What can hang from each mark
K_344: K_458 K_798
K_814: K_458 K_798
K_487: K_458
K_798: K_159 K_475 K_487 K_911
K_159: K_458
K_458: K_159 K_475 K_487 K_911
K_475: K_458

Every row comes from one small tree of marks. The marks that hang from a mark follow it in brackets, in the order of their numbers. Every link used is in the known rows. Which tree was each row made from?
(in the rows, 128 means zero)
Known rows
K_798(K_475 K_487(K_458(K_159)) K_911): [159 123 130  65 136 154  88  62 129 144 148  93 132 156 109 161 161 156
 128 138 118 151]
K_814(K_458(K_487)): [112 123 128 155 128 123 123 150 145 131 122 142 102 143 113 146 108 146
 157 124 160 136]
K_344(K_458(K_159) K_798(K_487 K_911)): [ 81 123  96 156  84 149 149 117 121 162 130 128 115 203 139  90 160 129
 133 167 140 127]
K_344(K_458(K_475 K_487) K_798(K_159 K_911)): [ 77 147 130 134  72 122 149  80  95 151 172 103 115 203 137  79 115 157
 131 163 139 147]
K_798(K_159(K_458(K_911)) K_487): [169 100  96  80 108 124  96  77 182 127 159  96 144  75 153 124 125 149
  94 161 112  88]
K_487(K_458(K_911)): [161 142 116 133 139 166 142 161 136  87 114 151 120  99 152 151 115  90
 102  74 103 138]
K_344(K_458(K_487)): [ 94 133 105 155  98 100 146 141 113 164 126 135 127 155 124 110 119 139
 140 132 151 120]
K_487(K_458(K_159 K_475 K_911)): [167 162 122 138 186 146 161 141 130  98 103 166 121 105 137 147 137 127
 120  80 113 163]
K_458(K_475 K_911): [163 178 139 138 149 138 185 138 115  90 145 148 148 124 102 132 137 120
 125  97  96 132]
K_814(K_798): [116 122 130 158 100 109 106 185  97 126 118 125 127  77 118 156  97  92
 137 129 133 121]
K_798(K_159(K_458) K_475 K_487 K_911): [157  95 124  26 100 149  68   4 143 153 192  40 151 136 129 126 137 155
 120 183 115 115]
K_159(K_458): [106 113 109 124 138 142 138 127 150 141 130 144 112 112 149 107 105  87
 138 109 129 107]
K_814(K_458(K_159) K_798): [113 104 129 190 140 132 106 181 124 128  86 134 115  91 111 156 116 114
 171 148 169 143]
K_458(K_475 K_487 K_911): [140 182 146 140 155 107 163 134 122  92 130 154 140 145  85 131 130 177
 119  93 130 138]
K_814(K_458 K_798): [112 104 144 182 117 136 104 177 127 117 119 124 112  86 109 156  95  99
 166 144 152 133]
K_344(K_458(K_159 K_475 K_911) K_798): [101 151 126 174 127 142 204 136 123 131 123 154 135 192 139  78 165 116
 134 145 134 137]
K_344(K_458 K_798): [ 79 122 121 159  72 133 172 148 122 154 147 137 114 185 160  90 128  88
 132 150 131 119]
K_487(K_458): [145 134 118 123 131 137 128 153 130 122 126 150 101  96 157 158 101  97
 118  86 111 146]
K_159(K_458(K_911)): [121 120 108 134 147 171 152 135 155 105 117 145 132 113 144 100 120  81
 122  95 120  97]
K_458(K_159 K_487 K_911): [132 150  97 157 159 120 140 172 117 104  54 160 149 149 113 134 159 165
 109  96 162 127]
K_475(K_458(K_159 K_487)): [108 116 123 149 156  74 104 161 104 176  82 156 122 106 111 115 142 151
 135 115 106 110]
K_814(K_458(K_159 K_487 K_911)): [129 129 114 173 160 148 138 161 146 105  78 152 127 150 110 138 143 153
 145 115 168 137]
K_159(K_458(K_487 K_911)): [105 122 111 134 150 149 137 134 160 107 107 149 125 127 133  99 114 119
 117  91 144 100]
K_814(K_458(K_475 K_911) K_798): [132 133 162 189 147 152 137 161 131  84 128 132 129  89  86 145 110 115
 162 133 137 142]

Write each row's tree
[130 114 132  97  96 126 127  95 173 123 171 118 118 130 165 108 128 131
  99 163 116 109] | K_344(K_798(K_159(K_458(K_475 K_911)) K_487))
[151 155 122 128 177 117 148 134 126 134 114 165 101 103 142 155 124 133
 135  94 123 171] | K_487(K_458(K_159 K_475))
[174 142 115 117 158 119 130 119 168 120 130 153 122  96 121 158 150 164
 111 120 113 136] | K_798(K_487(K_458(K_159 K_475 K_911)))
[128 129 129 165 136 152 137 157 150  95 110 142 121 145 108 139 122 138
 139 110 151 128] | K_814(K_458(K_487 K_911))
[116 122 150 124  99 140  94 136  72 126 137  88 143 121  99 153 112  94
 148 139 130 135] | K_814(K_798(K_475 K_911))
[ 78 132 111 179 109 136 171 157 128 130  93 153 133 205 145  79 159 134
 117 139 163 123] | K_344(K_458(K_159 K_487 K_911) K_798)
[168  95 158  54 111  90  87  77 107 173 166  64 162  98 141 130 135 123
 125 171  82 111] | K_798(K_159 K_475(K_458))
[161 141 103 142 165 161 142 164 131  97  82 160 123 104 154 150 136 105
 107  77 120 147] | K_487(K_458(K_159 K_911))
[ 95 137 131 122 162 107 142 103 153 145 139 155 105 126 121 104 103 148
 146 109 146 125] | K_159(K_458(K_475 K_487))
[131 133 135 126 121 129 141 137 165 116 141 155 104 145 151 132 144 131
 104 133 119 133] | K_344(K_798(K_487(K_458(K_159 K_475 K_911))))
[152 109 146  54  98 137  78  53  66 160 171  43 159 133 121 121 131 117
 132 158  72 122] | K_798(K_159 K_475(K_458) K_911)
[106 113 166 115 123 119 131 137 127 140 127 131 131 177 139 108 157 113
 120 140 116 119] | K_344(K_798(K_475(K_458(K_159 K_487 K_911))))
[140 113 104  99 114 128 110 103 141 120 133 104 140  98 158 113 103 130
 104 130 132 106] | K_798(K_159(K_458(K_487 K_911)))
[166 163 138 129 161 151 160 137 134  88 135 157 117  99 134 149 117 113
 115  75  96 155] | K_487(K_458(K_475 K_911))
[110 144 131 132 171 135 156 110 159 110 129 156 123 129 115  96 116 141
 130  95 138 118] | K_159(K_458(K_475 K_487 K_911))
[123 123 123 159 166 102 119 170 110 140  70 157 141 108 105 108 156 145
 119 101  97 102] | K_475(K_458(K_159 K_487 K_911))
[109 100 155  74  94 118 115  89 147 143 164  98 125 166 173 108 122 116
 113 166 140 122] | K_344(K_798(K_159(K_458(K_487)) K_475))
[145 103 151 101  93  98  81 127  97 137 147  73 155  78 131 158 107 110
 131 171 133 126] | K_814(K_798(K_159 K_475))
[ 99 109 166 111 119 105 125 134 125 157 132 131 122 175 143 112 151 115
 127 147 121 123] | K_344(K_798(K_475(K_458(K_159 K_487))))
[149 126 135  63 101 143  95  65 117 146 176  79 145 168  91 153 156 147
 134 155 111 126] | K_798(K_475 K_487 K_911)
[157  95 149  87  89  84  64 108 128 144 159  69 156  67 121 166 120 143
 123 191 131 116] | K_814(K_798(K_159 K_475 K_487))
[119 171 125 137 176  58 146 128 110 157 101 166 117 148  95 139 141 206
 150 120 167 160] | K_458(K_159 K_475 K_487)
[125 123 117 134  75 134  81 142  66 119 134  81 135  81 123 150  86 101
 128 142 122 129] | K_814(K_798(K_159 K_911))
